Each row was made from one path, in order. Every step used is in the known rows, and no mark comes twice. Write each row's path.
Known rows:
kosiv-gurubi-gafo: -77 -55 -14 -321 -80 11 -101 -2 61 6 78 -51 128 241 52 -76 -2 38 -137
 -249 165 401 -11 159 -211 58 -119 -34 91 51 -75 -53 48 -319 182 -170 41
neba-fode-lumobup: 63 -44 90 -118 -47 19 97 -95 59 -189 22 9 -39 -13 125 15 76 -150 -130
 -183 5 200 -40 77 5 169 -342 114 42 9 -6 63 -102 -212 201 -197 100
linik-fode-lumobup: 35 -64 68 -178 -74 106 74 -90 -10 -156 78 -26 81 56 147 19 114 -45 -131
 -131 -107 185 -130 77 -129 167 -403 79 -31 11 13 150 10 -203 116 -95 30
feku-zilogas-linik: -22 10 90 -196 35 -131 -73 -71 186 -99 133 -71 -6 -40 45 -86 48 94 -86
 -104 -64 140 53 101 -105 131 -162 -6 82 16 25 -46 178 -272 -6 -152 285
gudob-fode: 41 -115 -158 -256 -147 107 84 -26 27 -98 15 17 87 53 59 -18 109 9 -32
 -132 62 204 3 96 -21 128 -179 27 13 87 -47 120 78 -414 209 -146 102
neba-fode-kosiv: 159 -96 74 -236 -73 19 97 -4 145 -271 -41 56 99 -12 168 19 45 -24 -154
 -154 44 119 139 -6 246 105 -190 60 23 -15 -6 -53 -16 -405 308 -179 66
linik-fode-gudob: 7 -121 -37 -331 -135 -4 28 35 96 -134 -4 -57 190 48 185 97 92 84 -84
 -176 -62 162 73 49 35 62 -374 55 -35 -61 -35 192 67 -342 112 -76 -21
loma-tupur-gurubi-gudob-fode: 100 -127 -206 -262 47 -6 147 -36 107 -239 89 -27 148 -69 219 173 12 103
 -139 -333 58 286 104 51 10 221 -163 -109 73 173 -233 -63 94 -374 271
 -83 177
gafo-fode: 21 -106 -20 -213 -36 46 56 12 109 -84 -12 57 147 43 -10 -60 133 0 -100
 -140 17 164 -53 19 61 119 -237 34 -37 30 -7 104 68 -360 168 -105 18
kosiv-gurubi-gafo-fode: -28 -107 -50 -310 -67 -18 -37 62 85 22 57 -21 171 183 8 -109 -3 87 -207
 -266 113 400 -39 129 -150 74 -201 18 25 68 -75 43 93 -432 212 -80 16
sude-fode: 22 -105 54 -169 -8 7 22 58 129 -86 -123 -18 172 76 85 49 162 12 -73 -239
 -50 166 88 108 128 130 -266 19 -26 45 -16 8 44 -250 151 -152 54
linik-zilogas: 8 -103 35 -154 -16 -52 48 -35 108 -119 64 -54 6 56 136 -54 70 144 -65
 -78 23 208 -112 132 -8 89 -200 77 31 40 23 -13 122 -234 -23 -248 128
loma-feku-zilogas-linik-fode-gafo: -52 79 -33 -332 -66 75 -109 11 67 -51 284 -143 78 -51 223 -119 -92 177
 -287 -51 -322 225 132 241 -126 68 -336 52 -59 -115 -5 83 192 -82 -9 -93
 399
lumobup-gurubi-gafo-fode-kosiv: -20 -213 151 -288 -86 56 -32 11 200 -97 71 -30 278 82 106 -195 77 74
 -214 -193 22 207 2 -22 10 98 -149 33 -105 69 -28 128 98 -537 355 -99 36
gurubi-gafo-fode: -85 -147 -55 -248 -40 23 -78 41 138 42 2 -23 221 114 -26 -88 42 26 -118
 -182 27 267 22 63 -83 117 -259 28 -32 4 -53 124 50 -371 154 -148 4
loma-tupur-gurubi-gudob: 32 -85 -38 -229 145 -54 53 -58 169 -219 97 -34 169 -17 187 155 28 70
 -139 -297 68 233 94 16 29 176 -137 -135 88 95 -195 -150 55 -194 182
 -124 134
kuzisan-fode: 91 -87 -6 -278 -13 0 15 36 25 -177 -10 -52 120 71 73 -46 56 -150 -4 -140
 -11 116 55 90 89 89 -197 66 -35 17 16 84 93 -392 167 -172 45
loma-tupur-gurubi-gudob-fode-kosiv: 153 -154 -98 -305 43 -59 199 -30 177 -351 35 35 176 -99 265 130 25 158
 -226 -359 46 231 170 -37 145 229 -93 -114 15 148 -194 -79 149 -500 387
 -42 139
zilogas-linik-fode-gudob: -16 -49 28 -349 -137 -169 -47 42 80 -140 103 -76 182 -35 184 7 81 85 -68
 -180 -153 95 211 55 -68 27 -381 66 -9 -111 -6 213 101 -297 37 53 94
zilogas-linik-fode-kosiv-gurubi-gafo: 57 -32 100 -378 -156 -132 -91 63 56 -151 188 -60 228 115 213 -133 -84
 152 -215 -228 -89 285 202 118 -181 18 -223 18 51 -9 -16 -17 163 -436
 198 69 99
neba-fode: 91 -73 -32 -193 -65 76 54 -8 80 -156 16 4 69 18 113 42 40 -70 -57 -125
 61 156 67 81 105 84 -247 78 82 22 -35 -12 -75 -305 177 -205 110
gurubi-gafo-fode-lumobup: -113 -116 69 -178 -24 -26 -34 -56 117 9 22 -32 113 75 -21 -116 78 -63
 -210 -255 -10 298 -89 47 -186 192 -350 69 -62 -6 -27 202 34 -279 188
 -141 4
gudob-fode-lumobup-gurubi-gafo: -99 -166 44 -217 -178 125 -12 -100 15 -39 154 -118 92 74 133 -139 105
 -56 -140 -208 39 322 -122 134 -312 190 -238 88 -20 154 -75 242 23 -410
 310 -149 164
gudob-fode-lumobup-gurubi: -7 -136 66 -174 -164 150 125 -133 -26 -154 140 -34 10 17 141 -113 190
 -73 -107 -164 31 218 -193 95 -172 192 -211 87 -47 179 -38 231 36 -404
 312 -108 158
kosiv-gurubi: 25 -24 10 -276 -52 36 42 -23 30 -115 60 18 59 183 57 -43 91 30 -122 -203
 158 297 -82 119 -77 60 -89 -14 77 65 -41 -72 70 -314 191 -122 44
tupur-gurubi-gafo: -112 -70 46 -201 8 87 -134 -71 147 10 110 -142 219 188 121 -3 29 -3 -130
 -293 184 325 142 142 -193 85 -191 -62 -5 65 -151 -26 64 -281 124 -151
 51
loma-feku: -35 -38 -6 -274 -62 117 -30 -49 112 -65 109 -18 147 75 70 -92 123 -62
 -88 -102 22 217 -21 95 32 85 -148 -52 -25 -77 -38 68 69 -34 56 -129 191
loma-tupur: -33 -76 -43 -242 136 27 37 -11 110 -175 -21 29 80 16 57 76 60 5 -9 -95
 36 264 -133 -18 44 159 -108 3 84 -18 -63 -7 7 -165 144 -233 120
tupur-gurubi-gudob-fode-kosiv: 166 -145 -31 -277 -128 -24 170 -66 159 -266 57 12 211 -2 238 31 88 102
 -242 -400 73 125 292 45 93 161 -150 -127 -37 157 -149 -91 191 -559 367
 -10 67
fode-lumobup-gurubi: -57 -97 245 -133 -60 107 35 -152 50 -133 139 -51 28 74 108 -124 220 -122
 -107 -156 46 186 -208 65 -150 159 -189 42 -29 93 4 119 -14 -196 225
 -147 105
tupur-gurubi-gafo-fode: -61 -117 -5 -204 6 60 -89 -16 163 14 84 -91 262 130 73 -30 33 46 -196
 -299 123 338 106 104 -116 101 -272 -14 -67 96 -144 83 98 -423 150 -70
 19
lumobup-fode: 69 -124 0 -265 -28 67 117 -20 86 -75 -26 16 152 173 45 -4 78 -9 -73 -153
 69 106 21 50 83 232 -267 58 -101 30 -1 54 -40 -264 84 -157 105
kosiv-gurubi-gudob-fode-lumobup: 89 -72 -71 -276 -176 -100 200 -78 -25 -180 112 22 -17 48 130 -26 78 10
 -239 -379 20 283 -39 152 -170 211 -232 -27 79 168 -89 0 84 -392 334 -28
 78
sude-gurubi: 10 -90 169 -143 66 242 -17 -68 69 -118 14 31 191 153 131 -19 91 33 -90
 -167 194 264 89 88 -13 28 -89 -95 34 40 8 -74 51 -172 119 -129 71
loma-feku-zilogas-linik-fode-lumobup-gurubi: 13 23 204 -222 -58 29 -16 -121 89 -154 404 -191 33 -135 286 -188 34 65
 -232 -45 -286 197 -137 199 -205 156 -348 86 -56 42 21 185 183 -98 -12
 40 477

Write each row's path:
71 -198 -87 -276 -212 82 124 -36 39 -125 163 -39 176 -1 166 -57 126 36
 -93 -200 1 96 55 110 -29 143 -165 -54 29 222 -93 56 57 -494 325 -67 166 | lumobup-gurubi-gudob-fode
-36 51 46 -265 9 -77 -89 -61 206 -73 245 -96 30 -85 86 -156 12 53 -130
 -66 -94 195 53 154 -61 110 -170 -31 27 -65 -1 20 219 -66 -76 -99 418 | loma-feku-zilogas-linik
-112 -144 10 -290 -36 -112 -84 9 266 14 15 -132 269 94 113 19 55 96 -229
 -419 139 332 167 47 -79 84 -328 -3 -108 -4 -176 201 137 -462 185 -57
 -24 | tupur-gurubi-gafo-fode-gudob
181 28 129 -323 -48 -146 50 5 114 -268 177 -42 51 -18 244 -57 -63 272
 -279 -153 -122 212 52 126 -52 87 -187 12 48 79 36 -97 285 -513 140 18
 223 | feku-zilogas-linik-fode-kosiv-gurubi
150 -97 -51 -348 -184 28 172 7 33 -238 3 78 70 98 138 -66 85 115 -206
 -256 135 296 -7 63 42 108 -47 -3 10 119 -49 -5 188 -610 392 -63 52 | gudob-fode-kosiv-gurubi
-126 -161 95 -259 -80 135 -137 -45 104 18 153 -132 203 170 107 -131 85
 -14 -61 -143 89 252 -17 116 -184 69 -126 -3 21 95 -70 61 -4 -326 188
 -224 107 | lumobup-gurubi-gafo
133 -87 92 -305 -77 -54 151 25 127 -222 -20 114 120 87 63 -113 96 116
 -286 -259 92 256 -49 -1 126 95 -105 -3 -41 61 -6 -18 180 -528 344 -17
 -37 | gafo-fode-kosiv-gurubi
-11 -163 47 -294 -51 -41 -30 34 218 -77 -44 26 249 82 29 -120 50 69 -215
 -225 8 212 92 -36 59 123 -200 12 -85 -24 -22 76 119 -466 290 -134 -27 | gurubi-gafo-fode-kosiv
94 -138 -45 -291 -155 56 135 -18 95 -216 -51 68 119 24 109 -52 116 54
 -132 -174 55 161 63 6 115 154 -121 5 -39 57 -18 74 134 -524 348 -114 60 | gudob-fode-kosiv
26 -160 165 -170 -94 -36 124 -87 105 -144 150 -3 117 -35 95 -115 192 -51
 -237 -264 -85 90 -91 34 -51 205 -326 5 -64 143 -27 122 19 -319 277 -25
 68 | gafo-fode-lumobup-gurubi-gudob
39 -98 -21 -288 -102 -90 51 17 167 -156 -36 -29 76 -21 155 96 61 -16 -97
 -236 55 178 145 41 154 66 -304 94 47 -65 -53 111 -50 -353 209 -189 56 | neba-fode-gudob
145 -218 21 -313 -226 34 165 -37 117 -250 113 25 204 -39 211 -94 136 85
 -172 -242 -18 53 130 13 110 154 -104 -66 -28 185 -63 14 121 -592 451
 -50 124 | lumobup-gurubi-gudob-fode-kosiv
123 -109 -203 -343 -196 -42 168 0 -3 -134 94 30 95 71 114 -15 46 95 -167
 -314 69 253 69 159 -60 138 -142 -67 104 189 -115 -65 122 -484 312 -52
 79 | kosiv-gurubi-gudob-fode
51 -125 -71 -226 -156 -52 165 -99 43 -147 64 5 42 -26 98 -16 121 -59
 -160 -302 -61 133 27 86 -103 255 -305 -10 27 112 -57 78 52 -329 277 -93
 86 | gurubi-gudob-fode-lumobup
-18 -82 101 -362 -84 -34 -44 7 137 -101 21 -10 156 216 96 -130 0 78 -227
 -295 154 350 69 72 -78 72 -53 -56 37 19 -47 -96 123 -421 305 -141 -2 | fode-kosiv-gurubi-gafo
-165 -124 217 -175 -75 78 -99 -125 83 -20 157 -125 98 140 97 -155 121
 -104 -142 -202 47 276 -131 99 -295 154 -218 33 -13 71 -45 135 -22 -232
 221 -193 111 | fode-lumobup-gurubi-gafo
88 -138 96 -246 -41 -8 106 5 185 -203 -67 109 183 18 31 -91 141 49 -196
 -169 20 125 18 -76 195 131 -180 9 -98 -3 16 77 123 -458 288 -69 -23 | gafo-fode-kosiv
-137 -172 -38 -336 -85 -136 -75 58 223 42 -62 -58 224 73 18 -39 68 64
 -169 -311 24 272 92 13 -37 100 -338 47 -71 -74 -83 257 90 -419 178 -113
 -38 | gurubi-gafo-fode-gudob
-38 -128 171 -254 -58 23 -76 -47 10 -104 131 -196 113 95 141 -183 54
 -213 -117 -235 -27 248 -56 126 -188 134 -278 119 -77 86 -13 202 22 -371
 270 -181 95 | kuzisan-fode-lumobup-gurubi-gafo
94 -130 167 -220 -21 -51 63 62 210 -208 -178 37 201 55 143 19 176 48
 -159 -272 -69 112 161 12 252 147 -208 -9 -81 20 16 -21 97 -357 278 -120
 17 | sude-fode-kosiv
-36 -148 -14 -309 -74 -118 59 37 195 -85 -74 17 155 4 27 5 159 50 -141
 -250 13 168 16 -25 106 112 -299 45 -76 -66 -39 231 91 -398 177 -82 -35 | gafo-fode-gudob
-12 -78 100 -148 -20 -9 105 -81 85 -111 -3 39 40 15 -13 -83 174 -87 -181
 -198 -28 206 -169 4 -50 201 -331 72 -77 19 15 175 46 -269 182 -89 16 | gafo-fode-lumobup
-90 -201 60 -243 -84 115 -89 12 131 31 114 -77 249 106 53 -162 82 27
 -125 -154 37 244 -63 78 -115 81 -211 34 -51 124 -51 166 48 -427 215
 -116 89 | lumobup-gurubi-gafo-fode
87 -142 83 -132 -53 105 150 -132 23 -177 40 40 108 8 192 -7 84 10 -223
 -339 73 238 122 117 -113 177 -241 -91 42 132 -33 0 68 -278 272 -44 110 | sude-gurubi-gudob-fode-lumobup
22 -13 238 -157 -34 -22 -5 -123 66 -183 302 -159 0 -96 241 -113 60 89
 -186 -73 -233 156 -131 149 -270 164 -340 101 -10 130 37 147 146 -304 48
 -13 337 | feku-zilogas-linik-fode-lumobup-gurubi
-87 -129 -38 -407 -116 -176 -38 80 162 18 -11 -48 183 138 39 -55 32 123
 -242 -382 105 398 32 80 -103 56 -266 35 -9 -9 -103 176 124 -488 241 -59
 -49 | kosiv-gurubi-gafo-fode-gudob
-12 -126 196 -170 -92 -11 61 -153 93 -159 176 -41 80 24 147 -102 189 -90
 -156 -256 -33 84 -55 56 -124 183 -219 -48 8 116 -37 34 -15 -195 252
 -101 91 | fode-lumobup-gurubi-gudob
-68 -65 81 -252 -50 -63 5 -33 55 -13 72 -23 68 139 11 -134 27 13 -272
 -325 52 430 -164 111 -249 163 -292 68 -11 71 -53 120 70 -354 239 -70 1 | kosiv-gurubi-gafo-fode-lumobup
52 -124 -85 -397 -195 -2 49 27 71 -113 19 6 142 153 128 -95 -25 132 -225
 -297 143 379 81 108 -112 104 -81 -2 32 101 -86 -3 174 -614 399 -98 50 | gudob-fode-kosiv-gurubi-gafo
39 -22 40 -249 -96 -11 -42 10 6 -149 165 -44 180 4 140 -37 47 38 -41 -54
 -152 96 139 103 -111 49 -311 49 40 -26 22 89 73 -256 11 21 149 | zilogas-linik-fode
-29 -72 -21 -311 -42 155 67 14 32 -24 -27 -3 107 233 79 -42 26 35 -199
 -191 -17 160 127 81 32 196 -297 89 -150 -42 -10 59 -58 -217 190 -225 76 | lumobup-fode-gafo
-7 -58 -3 -196 168 75 18 -66 134 -206 64 -41 116 38 165 139 58 37 -73
 -202 137 333 -52 10 -3 143 -105 -52 43 64 -153 -36 49 -206 136 -157 132 | loma-tupur-gurubi
23 -64 -200 -401 -219 39 110 27 -66 -91 105 16 50 128 141 -43 -8 144
 -297 -356 -22 281 159 196 -114 82 -171 -47 43 116 -118 -62 98 -425 405
 -128 64 | kosiv-gurubi-gudob-fode-gafo
43 33 -23 -296 -38 -14 -54 -25 135 -96 278 -131 128 -106 201 -90 -40 148
 -146 -3 -239 185 56 190 -67 94 -306 16 7 -46 1 82 222 -127 -110 -10 419 | loma-feku-zilogas-linik-fode
-5 -85 -227 -314 26 85 93 -6 40 -185 94 -37 118 -17 249 139 -41 137 -273
 -355 -26 321 198 101 -45 168 -183 -78 9 107 -234 -48 77 -330 365 -163
 166 | loma-tupur-gurubi-gudob-fode-gafo
47 -134 126 -163 43 117 17 -58 115 -137 42 36 234 90 157 4 69 56 -133
 -262 124 163 222 96 11 52 -139 -182 77 61 -19 -172 57 -188 161 -103 73 | sude-gurubi-gudob
5 -88 -38 -188 -130 50 120 -111 -3 -136 19 13 -11 22 63 -46 146 -75 -113
 -199 5 231 -104 86 -134 226 -271 61 -21 70 -20 177 50 -341 233 -135 100 | gudob-fode-lumobup
103 -176 -44 -208 -71 149 108 -42 45 -148 41 47 222 35 183 18 36 93 -143
 -271 114 209 230 129 1 91 -148 -140 69 133 -59 -69 106 -372 247 -54 128 | sude-gurubi-gudob-fode
-138 -223 56 -339 -118 -48 -83 34 212 23 58 -112 257 63 99 -108 98 78
 -167 -271 35 260 17 27 -72 73 -275 57 -93 21 -78 291 63 -472 251 -92 31 | lumobup-gurubi-gafo-fode-gudob
140 -174 -81 -314 -187 -70 179 -12 139 -230 -4 79 167 -21 133 -24 100 80
 -161 -291 -28 55 221 7 144 180 -160 -78 0 76 -54 -21 140 -514 378 -72
 51 | gurubi-gudob-fode-kosiv
-35 -159 -93 -312 -222 165 63 -13 -25 -84 180 -44 136 44 183 -100 77 80
 -222 -245 -93 140 141 149 -88 92 -176 -30 -38 153 -95 55 33 -421 427
 -151 141 | lumobup-gurubi-gudob-fode-gafo
-79 -141 227 -101 74 134 -52 -64 102 -27 5 -12 188 115 79 -115 44 -1
 -259 -289 105 404 1 89 -191 114 -300 -5 -54 16 3 116 50 -229 169 -90 31 | sude-gurubi-gafo-fode-lumobup
-26 -109 -197 -336 -191 92 74 17 -5 -66 56 8 107 50 115 -26 32 67 -210
 -288 -108 148 228 135 -48 125 -243 -35 -16 44 -90 14 44 -358 352 -183
 71 | gurubi-gudob-fode-gafo
14 -128 -50 -251 -83 247 58 -2 -20 -101 51 45 174 96 214 -22 1 139 -260
 -303 18 245 316 169 -62 44 -181 -120 -10 78 -61 -61 82 -308 347 -146
 113 | sude-gurubi-gudob-fode-gafo
84 -125 76 -403 -69 -47 70 38 144 -75 -18 -11 202 281 122 -93 -41 122
 -276 -320 150 301 103 53 15 201 -164 36 -75 44 -45 -43 55 -447 279 -101
 42 | lumobup-fode-kosiv-gurubi-gafo
175 -195 73 -242 -80 119 152 -41 127 -273 -18 103 250 20 233 -15 53 143
 -233 -312 101 162 304 30 123 103 -96 -159 12 106 -30 -113 167 -472 370
 -36 81 | sude-gurubi-gudob-fode-kosiv
184 -92 107 -374 -55 -15 204 15 104 -205 -49 76 122 221 128 -54 43 99
 -238 -267 144 202 24 21 153 204 -133 32 -88 57 -4 -46 76 -432 274 -51
 35 | lumobup-fode-kosiv-gurubi
36 -111 127 -307 -63 -105 -34 120 176 -103 -109 -42 217 185 162 -35 40
 139 -261 -401 23 351 180 114 47 100 -171 -18 -21 68 -42 -91 127 -431
 346 -104 5 | sude-fode-kosiv-gurubi-gafo
